Each row was made from one small tree. Brackets hold a mark, then the marks that hang from it, in the order of their numbers. Every link used is in the known rows. Write each row's tree.
Known rows:
(k311 k470): [ 24  -9  -6 -24 -28 -53   2  44 -11  27 -10 -25  -1  15  47  -5 -30   8
  -5]
(k311 (k490 k432)): [ -3  28  -3 -16  11  -9  20 -34  22 -38  26 -21  56 -14 -25  20 -30 -16
 -30]
(k490 k432 k470): [  6  14   4   0 -16 -41   4   1  24  18  28 -35  17 -20  32  25  -7  -7
 -26]
(k490 k432 (k470 k311 k554 k639)): [-21 -11 -27  28 -18  26   3 -21  -7   5   5  19 -25  -3  27   5  61   0
 -13]
(k639 (k470 k554) (k490 k432)): [  3  19  45 -38  30 -13   9 -35  17  28   9 -47 -16  37 -10  41 -17 -18
  -4]
(k639 (k470 k311)): [ 22  -8  32 -19   6 -26  -7   7 -12  14 -15  14   9   9  41 -15 -29  34
  20]
(k311 (k470 (k554 k490) k639)): [  3 -23 -17  -3 -28  16 -19  66 -11   7 -22 -11 -12  41  -6 -43  16   2
  -5]
(k470 k554): [ 20  38   7  -5 -37 -18  -8  42  11  -4 -32 -30  23  58 -31  15 -24 -20
 -10]
(k311 (k470 (k554 k490))): [ 26   4  -1 -12 -25  -1 -11  62 -20  24 -28 -24  -9  43 -28 -26 -13  -4
   6]
(k490 k470): [ 19  21   2   7 -35 -55 -14  57  18  13   6 -14   4  -7  19  12 -28  -4
  11]
(k432 (k490 (k470 k311 k554 k639))): [-19  -9 -25   8  16  -1 -41  47  -4   1 -24  32 -21 -32  14 -17  11   8
  35]
(k432 (k490 (k470 k311 k554))): [  5  19  -3  -3  19 -17 -31  41 -10  15 -34  23 -16 -32 -13   1 -19   0
  48]
(k639 (k470 k554)): [ 25  23  34 -48 -23 -22 -16  51   3  18 -29 -30  -2  72   0  -9 -21  -5
  -2]
(k554 (k470 (k311 (k490 k432)) k639)): [-24 -13   2  27  27  39  34 -78  -5 -42  -6  56  12 -54   1  11   6  -4
 -14]
(k311 (k470 k554 k639) (k490 k432)): [-25 -10 -51 -34  -9  25  21 -12 -25 -18   8  -8 -17  19   6 -14  34 -19
 -27]
(k311 (k490 k432 (k470 k554 k639))): [-30  18 -45  -4 -16  19   7   5   7 -32  23   3 -13  -3 -22   6  35 -30
 -10]
(k490 (k470 k639)): [ -3  -8 -19  17 -34 -37 -21  63  25  -1  12  -1  -2 -10  40  -5   2   1
   0]

Write each row's tree:
[-14 -19  -5  24  -1  -1 -15   8  46   3  43 -18  28 -35   7 -12  17   3
 -26]
(k554 (k490 k432 (k470 k639)))
[ 12  -1   4 -19  -7  15   8  -1  -7  32  -3 -41   4  30 -17 -14   7  -8
 -33]
(k311 (k470 (k554 (k490 k432))))
[ -3   1  12 -33  41   8  20 -62 -18 -20  17  18  18 -22  10  -9 -12  22
   1]
(k639 (k470 (k311 (k490 k432))))
[-11  -3 -55 -27 -32   8   8  48 -36 -27 -17  13 -34  32  -8 -28  17 -13
  11]
(k311 (k470 k554 k639) k490)
[-29 -18 -31  21  23  30  20 -63  -4 -55  27  30  36 -35   6  -5  19  12
 -19]
(k470 (k311 (k490 k432)) k639)
[ 15   9  35  -9  25  -6  -3 -10 -23  17 -26  14 -40  30 -14  18 -24   7
  57]
(k639 (k470 k311 k554) k490)
[ 10  25   4 -34   7  17   2   7 -41 -26 -33  39 -21  32 -34 -20 -15   7
  44]
(k639 (k470 (k311 k490) k554))
[-20 -31  37  48  41  18  31 -96  13   0   2  27  -9 -59  24  52  -4  -4
  -2]
(k554 (k470 k311 (k639 (k490 k432))))
[ 10  23  22   4   1  26  -5 -10  33  -3  -1 -49  50  34 -61   4  -6 -17
 -40]
(k470 (k554 (k490 k432)))
[  2   3  56 -36  41 -37  10 -39  31  26  33 -44  10  -3  24  37 -37  -1
  -6]
(k639 k470 (k490 k432))
[-15 -34  -9  47  11  23  -6 -28  19  -3  37  22  15 -59  16 -18  34  23
  -7]
(k554 (k490 k432 (k470 k311 k639)))
[  7 -28  31  56  10  29  -6  -5   9 -16 -34  51  18 -36 -12 -13 -13  16
   7]
(k554 (k470 k311 k639) k490)
[ -2  18   7 -38  31  34  19 -53 -32 -18  -7  18  -4  20 -20  -5   9   3
   9]
(k639 (k470 (k311 (k490 k432)) k554))
[ 22   9  28 -23  -7   0  -8  17 -26  13 -38  13 -15  54  10 -13  -7  16
  19]
(k639 (k470 k311 k554))
[  2  -1  -3  20  -1 -17  11 -36  -3  14  22   6   0 -40  39  19   7  10
  -9]
(k490 k432 (k470 k311))
[  6  -6   7  37  16   6  -1 -32   9  12  26  12  19 -55  -6  -2   2  17
   4]
(k554 (k490 k432 (k470 k311)))
[ -4  13  17  12  17 -45   9 -27  30  21  45 -30  -7 -43   9  60 -22 -19
  12]
(k639 (k490 k432 k470))
[  7  52 -27  -9 -29 -10  -4  56  -9 -24 -14  10 -23  10 -54  10 -15 -33
  38]
(k311 (k490 (k470 k554)))
[-15 -19  -4  37   9  63   0 -40  10 -18   0   4  30  11 -29 -17  37   9
 -30]
(k470 k311 (k554 (k490 k432)) k639)
[-10 -28 -16 -12  -9  32   2   5  -1  15   4 -30  -1  28   3 -33  40  -2
 -44]
(k311 (k470 (k554 (k490 k432)) k639))
[ -1 -28 -14  54  -6   5 -23  35   4 -10  10  39  -1 -45   7 -33  14  30
  32]
(k554 (k490 (k470 k311 k639)))
[ -9 -17 -21  -6 -13 -14   4  31 -16  16  -9 -14 -55  27  17  12   4 -11
  20]
(k311 (k470 k554 (k639 k490)))
